In the rows, 128 means zero.
Known rows, with every step that occurs
n, j: [122 140 115 121 128 135 124 142 133 112 128 124 126 130 144 132 126 100
 125 121 120 119 133 126 124 118 103 135 136 118 131 143 137 124 104 141
 133]
x, h, t: [104 140 131 126 107 123 108 130 101 119 141 134 114 135 105 103 137 130
 101 145 128 148 144 142 116 118 112 133 116 107 152 132 114 143 131 108
 126]
g, b: [136 138 136 131 138 154 151 128 111 122 127 138 137 142 117 114 122 128
 113 125 128 118 128 109 113 119 113 114 119 144 138 119 127 142 125 115
 127]
z, j, n, h, t: [107 176  94 109 182 136 122 145 105 122 132  96 115 127 116 108 137 107
 134 152  93 118 108 187 102 115  68 131 131 110 157 161 132 112 112 188
  73]
r, d: [115 127 140 124 127 134 111 124 119 130 110 120 125 136 129 140 140 154
 125 140 125 136 135 144 132 130 115 107 124 142 118 131 100 109 129 134
 112]
r, d, h: [122 141 131 112 139 107 121 145 101 129 101 106 131 168 154 145 133 150
 140 157 119 150 153 165 134 123 110  96 145 145 133 138  91 119 129 128
 104]
x, h: [117 115 145 137 115 119 125 124 121 106 138 132 120 131 121 125 123 111
 105 133 129 145 140 133 122 119 123 137 125 113 131 126 110 133 134  87
 140]
a, h, z: [130 135 108 134 114 146 107 119 126 141 124 105 121 146  98  89 126 150
 117 145 153 138 170 139 144 128 157 139 122 137 158 128 121 145 111 119
 143]
a, h, x, b, v: [135 122 151 160 192 128 137 123 189 128 154 144 141 141  80  80 124 115
  63 131 164 133 145 136 153 101 109 156 121 103 141 131 125 125 138  95
 163]
t, h, n, j, z: [116 126 104 109 125 152 110 147 154 135 115  83 161 160 118 127 150  96
 124 141 112 141 162 142 106 106  97 160 142 155 138 169 153 138  88 173
 125]
d, h, n, j: [105 153  92 101 143 122 124 161 147 125 113  99 140 148 153 129 117 115
 134 157 123 129 159 133 121 120  97 136 153 121 169 170 127 151 110 138
 121]
g, b, x, h, z: [124 161 149 141 135 152 142 129 131 120 132 145 131 156  64  76 120 149
 101 151 157 144 170 117 147 102 125 146 113 113 169 121 112 158 133  54
 123]
z, j, n, h, a: [104 146  81 136 198 142 141 148 130 128 142  95 144 132 116 119 118 101
 121 148 118 104 104 178 107 119  80 131 143 114 161 155 127 108 114 154
  90]
d, h, z, j: [139 176 106  90 153  90 137 159 103 138 122  77 141 169 121 106 102 139
 158 165 119 151 133 174 125  98 118 126 132 131 165 158 113 130 135 136
 107]
b, g: [150 142 141 123 156 132 141 152 124 121 140 137 139 140 117 112 127 145
 117 136 132 123 135 116 141 119 147 136 126 112 125 116 144 122 124 125
 129]
a, h: [131 112 125 146 131 145 112 118 123 130 131 125 121 147 131 114 121 123
 111 125 143 131 149 139 140 128 153 129 126 135 137 116 126 130 107 132
 152]
h, t: [116 150 115 116 121 133 112 135 109 141 132 132 124 129 113 106 140 148
 123 141 126 129 132 140 120 127 117 124 118 121 148 136 130 137 125 146
 115]
a, h, t, j: [144 147 119 134 151 154  91 127  96 159 140 126 121 172  93  87 143 145
 126 138 142 132 146 160 118 123 116 132 115 141 152 121 129 123 103 177
 165]
d, h, n: [109 139 108 106 141 118 129 149 143 142 113 103 142 147 139 125 115 142
 137 163 133 139 155 137 124 134 120 127 145 130 168 153 120 158 135 123
 116]
z, j, n, h, x: [101 142 107 126 201 135 142 131 165 118 128  93 129 103 114 110 129  94
 133 137 110 115 105 186 131 102  77 145 137  95 138 172 133 112 127 171
  87]
b, x, h: [117 129 156 147 148 123 128 129 142 113 138 154 120 139 103 115 118 118
 109 137 146 145 150 138 158 111 133 150 124  97 140 117 118 129 133  79
 137]
r, d, h, n, j, z: [ 96 144 105 100 137 142 101 165 125 134  81  66 164 163 128 142 148 122
 140 180 111 144 169 162 113 121  87 125 148 153 147 180 102 126  98 164
 104]
b, t, h, a: [157 132 116 129 136 118 141 159 113 143 163 121 167 180 134  95 132 155
 108 133 154 136 134 158 130  87 120 148 144 138 163 117 150 130 132 142
 135]
g, b, t, j, n, h, d: [161 198 127 124 196 160 149 161  91 128 143 107 147 173  94  72 173 144
 146 148 128 113 111 155  96 114  28 142 145 148 188 132 142 116 126 181
  98]
z, j, n: [130 133 128 119 176 125 141 143 131 119 120  90 133 125 125 125 126 118
 127 139 103 113 109 167 103 116 107 130 125 129 125 149 140  87 122 183
  97]
z, j, n, h: [118 154 106 121 190 134 140 141 125 109 127  90 119 126 130 129 126  86
 139 137  96 116 103 176 110 114  79 134 141 117 137 156 130 101 114 171
  87]
g, b, v: [142 154 152 132 175 144 168 142 134 125 153 149 148 148  97 104 122 128
  97 119 131 110 117  98 114 108 105 123 126 134 138 112 137 121 137 122
 134]
x, b: [140 132 142 136 141 117 135 127 134 111 130 136 127 143 117 121 127 115
  98 138 130 139 130 127 123 128  95 134 119 126 130 134 115 132 135  84
 130]
h, n, j: [ 97 138 105 114 126 146 116 141 167 127 119 111 133 122 126 123 122 116
 120 143 129 116 145 113 122 129 101 147 133 118 156 164 133 142 110 142
 131]
h, z: [125 152 114 115 110 130 124 126 134 140 122 108 129 134  97 103 134 156
 135 146 139 136 146 125 131 131 132 139 125 127 151 140 121 144 131 117
 115]
t, h, x: [126 112 129 124 138 118 131 118 167 139 136 129 138 141 123 107 139 129
 120 115 134 146 147 155 144  95 117 143 136 127 127 144 145 142 132 135
 125]

Rows
[106 135 148 126 116 105 118 129 119 123 133 118 127 143 107 102 137 127
 116 148 133 152 135 137 123 133 113 130 124 123 166 132 109 134 139  76
 119]
x, h, d
[181 171 141 104 168  98 154 163 120 111 138  70 149 188 102  73 145 142
 103 162 122 152 135 192 102  70  65 166 126 140 160 159 147 103 134 159
  92]
x, b, t, h, z, j, n
[ 84 126 122 122 112 139 113 136 158 107 129 115 126 125 122 120 115 101
  96 146 129 133 157 116 117 120  97 155 130 105 160 161 116 147 114 101
 141]
x, h, n, j
[156 131 135 133 152 146 114 136 104 147 120 105 160 158  82 124 155 114
 154 136 120 132 121 148 103 122 103 148 127 160 105 133 138 103 115 179
 150]
t, j, z
[162 164 112 154 212 143 148 162 117 122 156 117 153 170  95  91 158 122
 102 159 155 114 119 170 103 109  23 164 148 117 170 138 131 111 129 145
 126]
x, b, t, j, n, h, a
[121 148 134 112 124 107 127 133 114 117 140  91 127 148  87  97 105 124
 119 155 124 153 127 158 117  96 121 147 109 116 153 149 104 126 141 101
 128]
x, h, z, j
[128 103 136 158 153 137 121 108 171 122 131 133 128 135  98  91 128 116
  77 137 162 140 157 148 154 110 116 144 116 113 141 137 117 144 127  84
 155]
a, h, x, b
[101 123 100 132 131 168  98 132 163 131 121 104 126 139 131 111 116 114
 101 141 142 118 165 127 132 126 125 147 130 125 164 150 130 144  87 145
 158]
a, h, n, j
[123 136  95 130 153 112 139 156 114 145 133 121 161 162 139 121 115 139
 126 153 148 130 148 151 127 122 126 116 152 129 165 134 120 143 127 106
 121]
d, h, a
[132 162 117 103 137 116 128 139 124 139 129  86 136 143  96  97 108 143
 143 151 121 136 114 154 123 106 127 138 113 128 149 152 119 122 134 138
 117]
h, z, j
[133 173  95 125 159 160  98 140  78 151 132 110 138 161  73 105 172 107
 162 146 111 137 122 169 103 120  65 148 134 142 139 147 128 128 106 186
 127]
n, h, t, j, z
[109 164  89 123 147 147 130 129 136 123 115  92 113 117 104 108 155 128
 137 152 123 124 152 147 122 138  89 148 148 115 155 155 129 140 115 139
  77]
j, n, h, z
[166 158 131 144 189 139 134 146 124 125 145 108 165 159  62  81 170  97
 132 149 144 142 110 176 131  80  36 190 135 118 136 153 127 130 140 153
 150]
n, h, x, b, t, j, z
[104 114  98 134 126 181  92 137 151 134 112  81 154 140 103 114 136  95
 110 152 133 120 167 136 121 125 129 158 130 146 149 158 138 136  76 166
 151]
a, h, n, j, z
[178 152 147 128 215 102 157 167 137 119 127 107 163 168 105  81 161 142
 122 162 146 135 145 187 119  84  38 167 146 115 150 154 140 111 149 166
 122]
d, h, x, b, t, j, n
[102 140  80 146 151 142 129 133 127 137 150 131 139 134 121 122 122 115
 121 137 144 118 125 140 135 132 100 128 146 113 164 134 115 149 121 102
 121]
n, h, a
[ 97 135  80 148 174 154 134 140 140 130 136 117 137 119 120 122 147 115
 111 143 136 104 138 152 117 140  85 133 155 115 160 143 132 130 110 134
  91]
j, n, h, a
[142 162 127 130 214 121 157 150 151  97 145  95 142 127 106  83 135 100
 108 154 126 122  98 193 129  76  39 172 134  90 154 168 129 111 146 155
  96]
z, j, n, h, x, b, t
[139 162 141 148 252 131 156 139 189 123 150 134 135 139  64  90 160  95
 101 134 135 119 118 155 117 106  13 172 146  95 133 159 135 102 139 144
 123]
t, j, n, h, x, b, v
[135 150 113 136 192 153 128 133 125 124 127 113 115 140 114 126 160 104
 149 130 111 117 126 158 103 132  57 143 151 130 130 144 136 106 110 182
 113]
t, j, n, h
[172 193 121 130 185 134 141 154 115 115 138  96 129 168  78  75 173 133
 128 166 139 134 135 164 109 104  25 180 141 122 168 152 129 121 135 152
 113]
x, b, t, j, n, h, z
[108 144  88 105 137 137 117 169 134 132 100  76 169 149 125 132 138  98
 143 168 118 133 164 145 110 118  98 149 152 140 155 174 133 144  97 157
 118]
d, h, n, j, z
[144 131 159 133 191 101 155 132 189 128 159 148 149 161  93  92 136 111
  77 120 140 153 139 142 137  83  75 159 133 114 129 144 144 124 149 100
 135]
t, h, x, b, v
[148 150 130 111 137 119 134 161 153 107 145 110 146 182 138  97 134 115
  88 148 135 147 151 140 118  82  57 173 137 128 171 161 144 144 121 135
 136]
x, b, t, h, n, j
[129 182  99 121 163 146 108 135  94 146 146 132 112 157  99 102 147 125
 153 137 120 134 116 157 114 123  62 136 133 121 153 141 120 136 117 169
 132]
n, h, t, j
[130 143 127 147 214 142 138 123 169 116 130 125 125 131  85 100 163  99
 115 140 131 127 131 167 119 118  24 162 140 104 134 165 126 123 128 136
 116]
t, j, n, h, x, b
[125 133 111 124 124 148 116 148 119 117 116 101 155 134 115 134 150  81
 132 133 112 121 135 138 113 114 108 146 134 139 117 150 143 114  91 166
 129]
n, j, z
[147 133 136 131 177 143 128 138 132 133 119 112 131 139 107 123 159 134
 138 132 119 113 132 149  95 134  84 138 135 141 116 137 149  92 114 189
 122]
t, j, n
[147 136 153 135 180 125 148 140 169 114 141 148 148 130  87  85 134 136
  82 145 148 133 142 124 156 109 112 150 113  90 129 139 135 136 141  78
 132]
h, x, b, g
[181 139 151 124 138 100 145 149 115 107 154 128 139 188 137 101 139 127
  97 134 134 159 135 154 125  82  82 158 132 138 143 125 140 132 137 118
 134]
x, b, t, h
[110 134 108 105 126 137 116 142 164 130 126 109 134 157 141 122 128 111
 117 131 117 137 157 131 117 111  94 149 142 136 152 164 148 144  99 150
 128]
t, h, n, j
